Known rows, with every step that occurs
difun, mufa, dizip, zesag: -8,-34,0,-3,-17,-5,-7,7,-18,11,-5,-10,0,12,0,2,2,5,4,9,0,15,3
nasafog, difun, mufa, nogu, zesag, dizip: 3,-6,-10,4,-4,4,0,4,-3,-3,-18,6,8,-8,9,3,-9,19,-11,20,-14,-9,7
mufa, zesag, dizip: -8,4,2,1,-6,-8,-9,-2,1,3,9,-4,5,-9,-6,2,18,2,23,-8,13,-20,3
nasafog, difun: 10,8,2,5,-2,13,2,-7,15,-4,-10,0,-22,-4,10,9,5,8,25,-9,-21,-20,-2
mufa, dizip, zesag: -4,-12,-3,-1,-9,-5,-8,2,-5,6,11,-14,-10,6,-1,9,5,6,8,-7,0,12,4
mufa, difun: 17,3,7,5,-11,19,-8,-4,8,-19,-8,1,-14,-7,4,5,6,-21,-3,-17,-11,-16,0
nasafog, difun, mufa, zesag, dizip, soze, tukepas: 4,-11,3,-8,-5,8,0,12,-2,10,-12,-4,3,-9,3,-3,3,24,28,9,-7,-8,-5
zesag, dizip, mufa, nogu: -1,9,1,20,11,-14,-2,0,-7,-26,5,1,7,-4,3,-2,-5,6,1,-3,0,-2,6
difun, mufa, nogu, zesag: 2,-15,4,-3,-13,3,2,1,-10,11,-13,1,8,-4,-5,-2,-14,-16,-30,13,-1,6,5
nasafog, difun, mufa, zesag: 9,-25,-4,1,-17,10,-6,8,-1,6,-17,-4,-6,-7,7,6,3,16,28,5,-18,-14,1
nasafog, difun, mufa, zesag, dizip, nogu: 7,-16,-12,4,-5,4,-8,12,-4,-6,-7,2,6,-5,9,-7,3,20,17,7,-8,-10,-1
mufa, nogu, zesag, dizip, soze, tukepas: 2,27,7,-9,9,-1,8,-1,3,10,9,1,11,-14,-11,-5,-12,-10,-35,6,12,7,3
nasafog, difun, mufa: 7,-14,3,1,-9,11,1,0,1,0,-21,0,-14,1,10,5,2,11,21,4,-21,-13,-2
difun, mufa, nogu, zesag, dizip, soze: -5,-4,5,-7,-3,-4,2,8,-8,9,-1,4,18,-8,-5,-5,-11,-9,-24,16,9,6,1
mufa, nogu, dizip, soze, tukepas: 9,23,1,-7,9,7,11,-4,16,-2,20,4,7,-7,-9,-13,-8,-21,-9,-9,9,26,-10
zesag, dizip: -14,23,11,4,7,-11,2,-14,3,-9,3,3,-4,3,1,0,18,-1,10,-8,10,-20,1
difun, mufa: -3,-16,16,-2,-12,3,2,-5,-7,9,-14,-1,-8,8,-1,-2,5,-14,8,-1,-2,-4,-3
soze, dizip, mufa, nogu, zesag: -1,-2,-8,9,6,-4,0,-17,2,-3,4,-7,3,16,7,17,-9,-4,-27,-3,14,3,8
nasafog, difun, mufa, dizip: 5,-21,-4,3,-14,7,-4,4,-5,-8,-22,-5,-9,-1,16,2,3,23,9,14,-20,-3,0
nogu, zesag: -9,9,8,-12,-1,3,6,-11,2,30,-8,-2,-17,6,-10,15,0,-13,-17,-3,1,-7,6

Rows
-18,6,1,-1,12,-12,4,-4,-12,14,-8,-1,-5,11,-7,15,-3,10,-16,6,-1,-3,11
nogu, zesag, dizip, mufa
-14,0,-14,-7,9,-3,3,-7,7,19,17,1,-6,26,-12,11,8,-6,23,-19,4,18,0
nogu, dizip, zesag
11,-7,-10,-2,-1,10,2,9,9,-6,-3,6,5,-7,7,-3,-7,9,12,7,-15,7,-6
nasafog, difun, mufa, nogu, dizip, soze
5,16,-10,5,1,1,4,-10,13,-13,13,7,7,-3,-3,-6,-2,-19,-12,-9,3,14,-1
mufa, nogu, dizip
-13,30,16,-5,16,-10,4,-3,12,-3,19,4,-2,-5,-2,-3,14,-5,21,-11,15,-15,-9
zesag, dizip, soze
-7,15,-7,-5,12,0,2,-23,11,7,15,-1,-1,25,5,4,7,-15,-37,-9,30,-3,0
soze, dizip, nogu, zesag
-6,-14,-15,3,3,-4,-1,0,-2,2,6,-3,-4,16,-9,8,3,4,24,-13,-4,21,-1
nogu, dizip, mufa, zesag
-10,33,24,-12,18,-5,10,-5,7,4,11,-1,-3,-1,-6,-10,13,-3,14,-8,18,-5,-11
zesag, dizip, soze, tukepas
-1,6,-5,3,2,-8,-10,4,2,-5,20,0,10,-8,-5,-10,13,-2,11,-11,17,-10,-2
mufa, zesag, dizip, nogu
8,-19,-20,4,-5,7,-2,8,0,0,-5,4,6,3,6,4,-9,14,13,6,-17,9,2
nasafog, difun, mufa, nogu, dizip, zesag
1,-18,-7,2,-11,4,-7,7,-4,0,-16,0,3,-7,7,4,8,24,27,10,-13,-19,2
nasafog, difun, mufa, zesag, dizip
-20,24,9,-17,14,-8,7,-2,4,24,7,3,-3,2,-11,10,4,-2,-12,3,12,-10,1
nogu, zesag, dizip, soze
1,-22,1,1,-12,-2,-4,5,-15,-11,-4,-4,1,8,6,-17,2,-5,-18,10,5,19,-5
difun, mufa, dizip, nogu
19,-7,4,21,1,-1,-1,3,-4,-19,2,-5,-7,-7,0,3,-19,-9,2,-11,-14,10,3
dizip, mufa, nogu
0,3,1,16,8,-5,-7,1,-9,-30,-5,1,-2,3,6,5,4,9,6,-6,-6,-9,4
zesag, dizip, mufa, difun
13,-4,-5,-6,0,15,7,8,6,-1,-8,3,4,-4,4,-8,-10,10,6,10,-14,14,-8
nasafog, difun, mufa, nogu, dizip, soze, tukepas
-1,7,11,-8,-4,-1,-1,4,7,-4,15,-10,-12,-9,2,-2,7,-4,6,-4,4,8,-10
mufa, dizip, soze
-3,20,-2,1,2,-6,2,-7,2,1,4,5,11,-12,-5,1,-9,-9,-36,5,8,-4,10
mufa, nogu, zesag, dizip
6,0,-1,-7,2,8,5,10,-3,6,-14,2,8,-10,3,-4,-12,18,-10,20,-10,2,-1
nasafog, difun, mufa, nogu, zesag, dizip, soze, tukepas
4,13,-1,-6,11,4,5,-3,4,10,10,3,-10,9,-8,-6,-6,-21,-30,-10,8,7,-2
dizip, nogu, zesag
-6,26,3,7,17,-10,1,-6,4,-20,17,8,3,6,2,-15,11,-6,-5,-11,16,-7,-4
zesag, dizip, nogu
-5,-20,-1,0,-8,-7,-8,9,-13,1,1,0,16,1,-4,-14,8,-1,6,5,14,-2,-1
difun, mufa, zesag, dizip, nogu
12,-9,-1,13,2,-1,1,4,-9,-3,-2,-5,-5,-3,-6,10,-25,-6,-18,-2,-14,13,8
dizip, mufa, nogu, zesag
1,-9,-1,-5,-3,1,3,5,2,0,6,6,14,-1,-4,-11,-7,-17,-4,5,6,20,-8
difun, mufa, nogu, dizip, soze
